What can hang from each mark:
baran: busodil goseni lovis
busodil: baran dapot
dapot: busodil goseni rafev zome
goseni: roke
roke: goseni
kepomik: lovis

Every row comes from one small tree of marks. Brackets hold a mark, then the marks that hang from it, in alphabetical order. Every link used is in the known rows. Which tree was each row made from?
Known rows:
[baran busodil goseni lovis]: [  2 -11   4   9 -16   4  12 -19   0   7  22  -1 -13   3  15  10  -8   5]
[baran busodil lovis]: [ 12 -12   7   3 -16   5  16 -16  10   9  12  -6 -13  11  15   5 -15   7]
[roke goseni]: [  0 -19  20 -12 -10   7  25 -24  45  10   0  -4 -13   3   3   0 -20  -1]
[baran [busodil [dapot rafev]] [goseni roke] lovis]: [  8   3  -4   3  -2   1   9 -25 -13   3  10 -10 -11  -4  17   5  -8  -3]
[dapot busodil rafev]: [ 22 -14  23 -14  -2  -2  21 -16  13  -3   0  -4  -2   8   8   4 -17   9]
[dapot busodil [goseni roke] zome]: [  3   2  25  -8  -7  -8  12 -26  -6 -17   3  11   1  -4  14   4 -20  14]
[kepomik lovis]: [  4 -13  15 -10 -12   9  25 -14  43  11  13  -7  -7  12  18   0 -28  11]
[dapot busodil goseni rafev]: [ 16 -12  26 -17  -6  -4  14 -18   5 -12  -4   4   2  -6   5   3 -17   4]
[busodil baran [dapot rafev zome]]: [ 16   0  23 -15  -1  -3   0 -20 -11  -2 -10  -3   3  11   3  12   3  -3]
[busodil [baran [goseni roke]]]: [-10   2  12   3  -6   4  19 -27  13   3  15  11 -15   0  10   7  -9  -1]
[baran busodil [goseni roke]]: [ -2  -5  11   7  -6   3  21 -24  11   4  18   1 -16  -4  13   6 -20   3]
[baran busodil]: [ 14 -15  20  -2 -11   4  20 -16  20   8   7  -5 -11   8   7   7 -19   5]
[dapot busodil goseni zome]: [  9  -9  31 -11 -11  -6   7 -20  -7 -15   2  10   6   0   9  10 -14  14]
[busodil [baran [goseni roke] lovis] [dapot zome]]: [ -9  13   3   6  -8  -1   0 -29 -23   0  13   5  -7   6  16  13   7   2]
[busodil [baran lovis]]: [  2  -5   8   0 -17   5  14 -18  12   9   9   4 -12  14  11   6  -4   4]
[dapot [busodil baran] [goseni roke] rafev zome]: [  6   7  24 -16  -2 -12   1 -25 -24 -22  -6  15   5  -3   7   4  -9   5]
[busodil [baran [goseni roke] lovis] [dapot rafev]]: [ -1  10  -2  -1  -2   2   7 -28 -10   2   7   0 -10   0  13   6   3  -6]
[baran [busodil [dapot zome]] goseni lovis]: [  6  -4   8   7 -11  -1  -2 -22 -26   2  15  -7  -3   6  15  17   3   4]
[dapot [busodil [baran lovis]] goseni rafev zome]: [  9   0  17 -13 -13 -12  -7 -20 -35 -19  -2  13   7   4  10   8   3   7]

Write each row's tree:
[ 25  -7  23 -12  -1  -3   3 -17 -14  -2  -6 -13   3   7   7  12  -8   0] | [baran [busodil [dapot rafev zome]]]
[ 12  -8  26  -6 -10  -3  -1 -19 -14  -6  -4  -4   4  -3   5  13  -9   0] | [baran [busodil [dapot goseni zome]]]
[ -1  -7  18   1  -7   5   9 -23   5   7   7   2  -7   4   1  15   5  -5] | [busodil [baran goseni] dapot]
[  3   5  19  -8   2 -10   4 -28 -26 -14   8  12  -1   3  10   9  -2   7] | [dapot [busodil [baran [goseni roke]]] rafev zome]
[ -8  -5   5   5 -16   5  11 -21   2   7  18  10 -12   7  12  11   3   1] | [busodil [baran goseni lovis]]
[  4   6   8  -9  -8  -7   7 -24 -15 -13  -1  11  -4  -3  12  -1  -9   4] | [dapot [busodil [baran lovis]] [goseni roke] rafev]
[  0  -1  11  -3 -17   3   1 -21  -3   2  -2   4  -3   1   5   8   3  -5] | [busodil [baran lovis] [dapot goseni]]
[ -2  -7  10   6 -14  -1   8 -22 -11   1  19  10  -7  10  11  12   5   9] | [dapot [busodil [baran goseni lovis]]]
[ 10   1  26 -18  -5  -5  -6 -21 -19 -12 -14   5   9  -2   1  12   3  -8] | [busodil baran [dapot goseni rafev zome]]
[  0   3  15  -5 -17  -3  -7 -21 -22  -6  -2   6   3   4   9  13   7  -1] | [busodil [baran lovis] [dapot goseni zome]]
[  6   5  19 -18  -3  -4  11 -24  -1 -16  -4   8  -1 -11  14   1 -23   2] | [dapot [goseni roke] rafev zome]
[  1   5  11  -6   4   2  11 -28   0   0   2   0  -8  -3   6   8  -2  -9] | [busodil [baran [goseni roke]] [dapot rafev]]
[-13   6  -1   8 -12   4  15 -27   3   5  19  10 -18   2  17   5  -4   2] | [busodil [baran [goseni roke] lovis]]
[ -9   8  -1   7  -8   4  10 -29  -4   7  13   2 -13   3  13   9   3  -2] | [busodil [baran [goseni roke] lovis] dapot]
[  9 -14  17   4  -6   5  11 -21   3   8  11  -9  -7   0   5  14  -6  -2] | [baran [busodil dapot] goseni]
[ 16 -11  16  -4  -1   2   9 -20  -4   3   4 -11  -3  -3   5  12  -6  -7] | [baran [busodil [dapot rafev]] goseni]
[  7  -1  21 -10   0  -2  -3 -23 -22  -5   0   2   4   3   4  17   9  -6] | [busodil [baran goseni] [dapot rafev zome]]
[ 16  -8  30 -19  -6  -9   5 -19 -15 -20  -5   7   9  -3   9   7 -14   9] | [dapot busodil goseni rafev zome]
[ 15   4  11 -11  -7  -2  -3 -20 -21  -1  -4  -4   1  14  11  11   7   0] | [busodil [baran lovis] [dapot rafev zome]]
[ -7   8  16   1  -1  -1   4 -29 -13  -1   8   5  -4   3   9  14   2   0] | [busodil [baran [goseni roke]] [dapot zome]]
[  0   2  -2  11  -7   3  12 -26  -5   8  17  -8 -15  -1  17   8  -8   1] | [baran [busodil dapot] [goseni roke] lovis]
[ 19 -11  21 -13  -4   0   5 -17  -3  -4  -9  -8   1  -9   2   7 -13  -9] | [baran [busodil [dapot goseni rafev]]]
